Every row comes from one small tree of marks. Brackets hold a mark, then the marks that hang from it, in alphabetical order. Every link used is in the known rows. Which tree was each row made from?
Known rows:
{Y {U K}}: [-0.76  4.42  1.75  0.35  2.07  2.89  1.33  2.40 -1.51 -0.83  0.01  2.05
  1.69 -1.44  3.30 -1.20  0.80  4.34 -2.05 -2.48  1.61 -2.79  3.05  2.68]
{D {Y {U K}}}: [-1.85  5.52  2.54 -2.08  1.06  0.69 -0.74  3.03 -0.74 -0.19  0.44  3.35
  1.37 -1.78  5.41 -0.42  0.93  3.90 -2.69 -0.82  1.45 -5.38  1.46  3.11]
{C {Z Y}}: [-2.19  0.76  1.20  0.75  2.62  0.66 -0.63 -1.80 -1.87  1.69  0.51  2.02
  0.65 -0.55  2.02 -1.20 -0.60 -0.67 -2.54 -1.35 -0.14  0.23 -1.64  1.35]
{B {Q {L Z}}}: [ 2.41 -2.76 -3.36  1.52 -0.84  1.09 -0.96 -4.10 -0.72  0.34  1.44  3.36
 -1.21  1.29  0.43  0.64 -0.80  0.27 -0.65 -3.29  2.15  0.96 -0.91  0.78]
{Q B}: [ 1.77 -1.41 -1.87  3.47  0.92  0.88  1.26 -3.95  0.46  0.71  2.12  3.66
  0.34  0.54  2.14  1.39 -1.53  2.53  0.20 -1.09  3.16  0.11 -1.38 -0.69]
{C {Z H}}: [-1.61 -0.96  1.16  0.62  2.93  1.40 -0.31  2.34 -1.30  0.92 -0.96 -0.88
  0.41  0.05  0.14 -1.00 -1.28 -0.46 -0.66 -2.08 -1.37  2.41 -1.91  0.59]
{L Q Z}: [ 0.93 -2.33 -2.75  0.31  1.27 -0.10 -1.68 -3.12 -1.08  0.23  2.04  2.34
 -1.07  1.64  1.14 -0.78 -0.81  0.78 -1.21 -3.63  0.49  0.74 -0.68  0.59]
{Z C H L {Y U}}: [-2.31  2.90  2.62 -1.56 -0.36 -1.48  1.31  3.88  0.87  0.37 -2.34 -4.94
  0.88 -1.07 -1.06  0.40  0.57 -1.44  0.95  2.80 -3.13 -0.77 -0.30 -1.08]
{U K Y}: [-1.58  5.09  1.86  0.56  1.47  3.01  1.94  3.75 -0.24  1.21  1.56  1.74
  1.32 -1.34  2.17 -0.85  2.33  5.30 -2.34 -1.04  0.54 -3.86 -0.44  2.91]
{B {Q {L {Z C H {Y {U K}}}}}}: [ 1.58 -0.26 -0.24 -0.31 -2.01  0.38 -1.05 -0.59 -1.21 -0.57 -0.49  0.49
 -0.78  0.11 -1.11 -0.52  1.13 -1.06 -0.67 -1.27  1.14  0.67  1.42  0.92]
{H {Z C {L {Q B}} {Y {U K}}}}: [-0.15 -1.48  0.46 -1.60 -1.31  0.05  0.10  1.93  0.93 -1.28 -0.62 -1.95
  0.35 -0.83 -2.18  1.24 -0.06 -1.12  3.02  5.25 -0.76  0.14  1.30 -1.57]
{Z C H {L {Q B}} {Y U}}: [ 0.79 -0.83 -0.19 -0.84 -3.37 -1.99  0.08  1.46  1.96  0.43 -1.51 -3.95
  0.86 -0.21 -2.91  1.99 -0.07 -1.51  3.05  5.06 -1.64  0.66  0.52 -3.01]
{B {Q {L {Z C H {Y U}}}}}: [ 1.63 -1.16 -1.09 -0.09 -2.06 -0.54 -1.16 -1.85 -1.23  0.69 -0.52  0.96
 -0.90  0.31 -0.79 -0.21  0.40 -1.67 -0.45 -1.64  1.04  1.00  0.31  0.59]
{J {U K}}: [-2.84  3.91  2.00  1.93  2.73  3.02  2.54  0.08 -1.35 -1.09 -0.33  1.30
  1.33 -0.77  4.39 -2.43  0.79  5.04 -2.51 -2.80  1.55 -2.58  2.00  1.79]
{B {Q {L {Z C Y}}}}: [ 1.75 -2.04 -2.23  1.00 -1.64 -0.34 -1.18 -4.43 -0.81  0.71  0.91  2.23
 -1.42  0.82 -0.18  0.79 -0.07 -1.29 -1.03 -1.69  1.80  0.73 -1.08  0.15]
{L {Q B} {Z H {Y {U K}}}}: [ 1.91 -0.90 -0.26 -0.64 -1.28 -0.89 -2.01 -1.81 -1.03 -0.68  0.85  1.61
 -0.21  0.92 -0.76 -2.34  1.17 -0.79  0.03 -0.74  0.92  1.26  2.45  0.56]
{L {Q B} {Z C H {Y {U K}}}}: [ 1.59 -1.25  0.32 -0.82 -1.94 -2.09 -1.91 -0.20 -0.74 -0.73  0.08 -0.59
 -0.73  0.59 -2.32 -1.49  1.41 -2.15  0.42  0.57  0.27  1.71  2.29 -0.61]
{H {Z C {L {Q B}} Y}}: [-0.12 -3.61 -1.03 -0.51 -1.13 -0.95 -0.01 -1.01  1.38 -0.10  0.09 -1.96
 -0.57  0.14 -2.01  2.34 -1.36 -1.92  3.30  5.29 -1.02  1.09 -1.89 -2.78]
{K U}: [-0.37  2.95  0.40  2.05  2.19  2.26  1.18  1.09 -2.06  0.34 -0.11  2.35
  1.20  0.07  3.05 -0.27 -0.46  3.56 -1.54 -3.35  0.50 -1.69  0.39  1.84]
{Q B {L {Z C}}}: [ 3.70 -3.60 -2.94  1.90 -0.55 -0.56 -0.85 -3.09  2.24 -0.46  1.13  3.26
 -1.30  1.51 -1.31  0.47 -1.06 -1.00 -0.22 -2.94  2.38  2.64 -0.47 -0.22]
{Z C H {L Q} {Y {U K}}}: [-0.85  1.92  1.84 -1.99 -2.29 -0.54  0.24  4.29  1.30 -1.06 -2.21 -5.55
  0.98 -0.86 -2.42  1.09  1.18 -0.44  1.55  4.68 -2.71 -0.56  1.63 -1.73]
{H {Z C L}}: [-1.76 -2.14  0.10 -0.70  2.02  0.57  1.36  3.00  1.08 -0.74 -0.63 -3.15
 -0.60 -0.24 -1.24  1.70 -1.66 -0.83  2.46  2.22 -2.19  0.72 -2.43 -1.59]

Which tree is each row?
[ 3.81 -3.48 -2.53  1.58 -0.24  0.12 -0.93 -2.72  2.08 -0.65  0.58  3.01
 -0.94  1.94 -1.02 -0.62 -1.09 -0.61  0.18 -3.56  1.79  3.42 -0.69  0.30] => {Q B {L {Z H}}}
[-2.30 -0.27  0.61 -0.88  2.04  0.77  0.86 -0.76  0.25 -0.13  0.22 -0.47
  0.03 -0.26  1.05  0.24 -1.08 -0.62  1.17  2.17 -1.65 -0.55 -2.39 -0.08] => {H {Z L Y}}
[-2.11  1.64  0.57  0.26  0.38 -0.99  1.39 -0.68  1.47  0.47  0.37 -2.40
  0.09 -0.47  0.22  1.97 -0.22 -0.70 -0.11  2.76 -1.70 -1.53 -2.34 -1.68] => {Z C L Y}
[ 0.35  1.81  1.69 -1.22  0.08 -0.33 -1.11  1.25  0.39 -1.28 -1.68 -0.06
 -0.57  0.00 -0.63 -2.24  1.29 -1.25 -2.31 -2.88 -0.37  0.86  1.44  2.05] => {Q {L {Z C H {Y {U K}}}}}
[ 1.76 -0.01 -0.57 -0.09 -1.58  1.22 -1.09 -1.59 -1.41 -0.49  0.00  1.99
 -0.47  0.29 -0.05 -1.02  0.99 -0.20 -0.91 -2.14  1.53  0.39  1.48  1.70] => {B {Q {L {Z H {Y {U K}}}}}}
[ 0.98 -0.54 -1.49 -0.04 -2.99 -1.57  0.17 -1.01  1.86  0.72  0.31 -0.89
  1.00 -0.35 -1.29  2.67 -0.23 -0.46  1.93  4.45 -0.02 -0.97  1.01 -2.42] => {Z C {L {Q B}} {Y U}}
[-0.19 -2.35 -0.43 -1.40 -1.26 -0.87  0.03  0.57  0.82  0.09 -0.64 -1.53
  0.25 -0.51 -1.82  1.55 -0.82 -1.68  3.23  4.82 -0.87  0.38  0.16 -1.88] => {H {Z C {L {Q B}} {Y U}}}
[-2.20  4.05  2.39  0.14  0.45 -1.57  0.76 -0.76 -1.70  1.66 -0.78  0.42
  0.76 -1.72  2.44 -0.29  0.68  0.25 -2.30  0.17  0.67 -2.60  0.38  0.73] => {Z C {Y U}}
[-2.27  4.01  3.69 -1.83 -0.30 -0.26  1.39  5.44  0.97 -1.17 -2.26 -5.49
  1.06 -1.52 -1.50  0.02  1.57 -0.77  0.67  3.27 -3.03 -1.13  1.10 -0.67] => {Z C H L {Y {U K}}}
[-2.29  2.56  2.91 -1.77  1.78 -2.41 -0.51  1.35 -2.19  0.41 -0.96 -1.37
 -0.79 -0.26  0.20 -3.23  1.33 -2.70 -2.01 -2.69 -1.63  0.19  0.22  1.51] => {L {Z C H {Y U}}}
[-1.21 -0.53  0.47  0.10  0.83 -0.11  1.77  4.42  2.25 -0.49 -1.49 -6.09
 -0.16  0.20 -2.19  2.19 -1.08 -0.47  2.14  1.81 -3.25  1.12 -2.72 -2.60] => {Z C H L}
[ 2.95 -4.32 -3.91  1.45  0.00 -0.39 -1.65 -4.55 -0.07  0.12  2.98  3.65
 -1.06  2.16  0.10 -0.05 -1.12  0.36  0.31 -2.51  2.06  1.82 -0.33 -0.50] => {L {Q B} Z}
[ 2.66 -4.63 -3.35  1.20 -0.63 -1.58 -1.52 -3.01  0.19  0.03  2.20  1.42
 -1.57  1.76 -1.58  0.75 -0.83 -1.06  0.70 -1.18  1.50  2.24 -0.41 -1.66] => {L {Q B} {Z C}}
[ 2.88 -0.71  0.21  0.19 -1.48 -0.72 -1.04 -0.56  1.57 -1.43 -0.59  1.54
 -0.58  0.54 -1.98 -1.35  0.92 -1.74 -0.43 -1.42  1.50  2.22  1.90  0.66] => {Q B {L {Z C H {Y {U K}}}}}
[-2.11  3.18  1.24 -0.89  0.05 -0.90  1.31  1.27  0.78  0.65 -0.55 -1.88
  1.04 -1.36  0.48  0.99  0.41 -0.34 -0.17  2.15 -1.53 -2.42  0.21 -0.48] => {Z C L {Y U}}
[-2.66  0.66  1.71 -2.03  1.05 -0.41  0.96  2.39 -0.04 -0.05 -1.28 -2.29
  0.21 -1.32 -0.46  0.17 -0.36 -1.66  1.51  3.07 -2.12 -0.74 -0.47 -0.39] => {H {Z C L {Y U}}}
[ 0.97 -4.71 -2.73  0.16  0.27  1.42  0.31 -0.41  1.61 -0.58  0.82 -0.16
 -0.06  0.80 -1.05  2.19 -2.34  0.49  3.75  2.76 -0.45  1.42 -1.64 -1.89] => {H {Z {L {Q B}}}}
[ 1.88 -1.70 -2.59  1.17 -1.25  0.44 -1.19 -5.44 -1.00  0.75  1.47  3.61
 -1.10  1.05  0.88  0.25 -0.27 -0.47 -1.22 -2.57  2.11  0.36 -1.05  0.93] => {B {Q {L {Z Y}}}}
[-3.49  5.79  2.45  1.09  1.81  2.86  2.90  2.71 -1.14  1.20  0.17  1.70
  1.99 -1.40  3.86 -3.03  2.29  5.94 -2.60 -2.26  0.76 -4.22  1.45  2.99] => {J {U K Y}}
[ 0.52 -2.96 -1.11 -0.55  0.20 -1.67 -1.58  0.46 -0.75 -0.08 -0.17 -2.30
 -1.67  1.45 -1.73 -0.49 -0.42 -1.51  0.10 -1.83 -1.35  2.48 -1.22 -1.11] => {L Q {Z C H}}
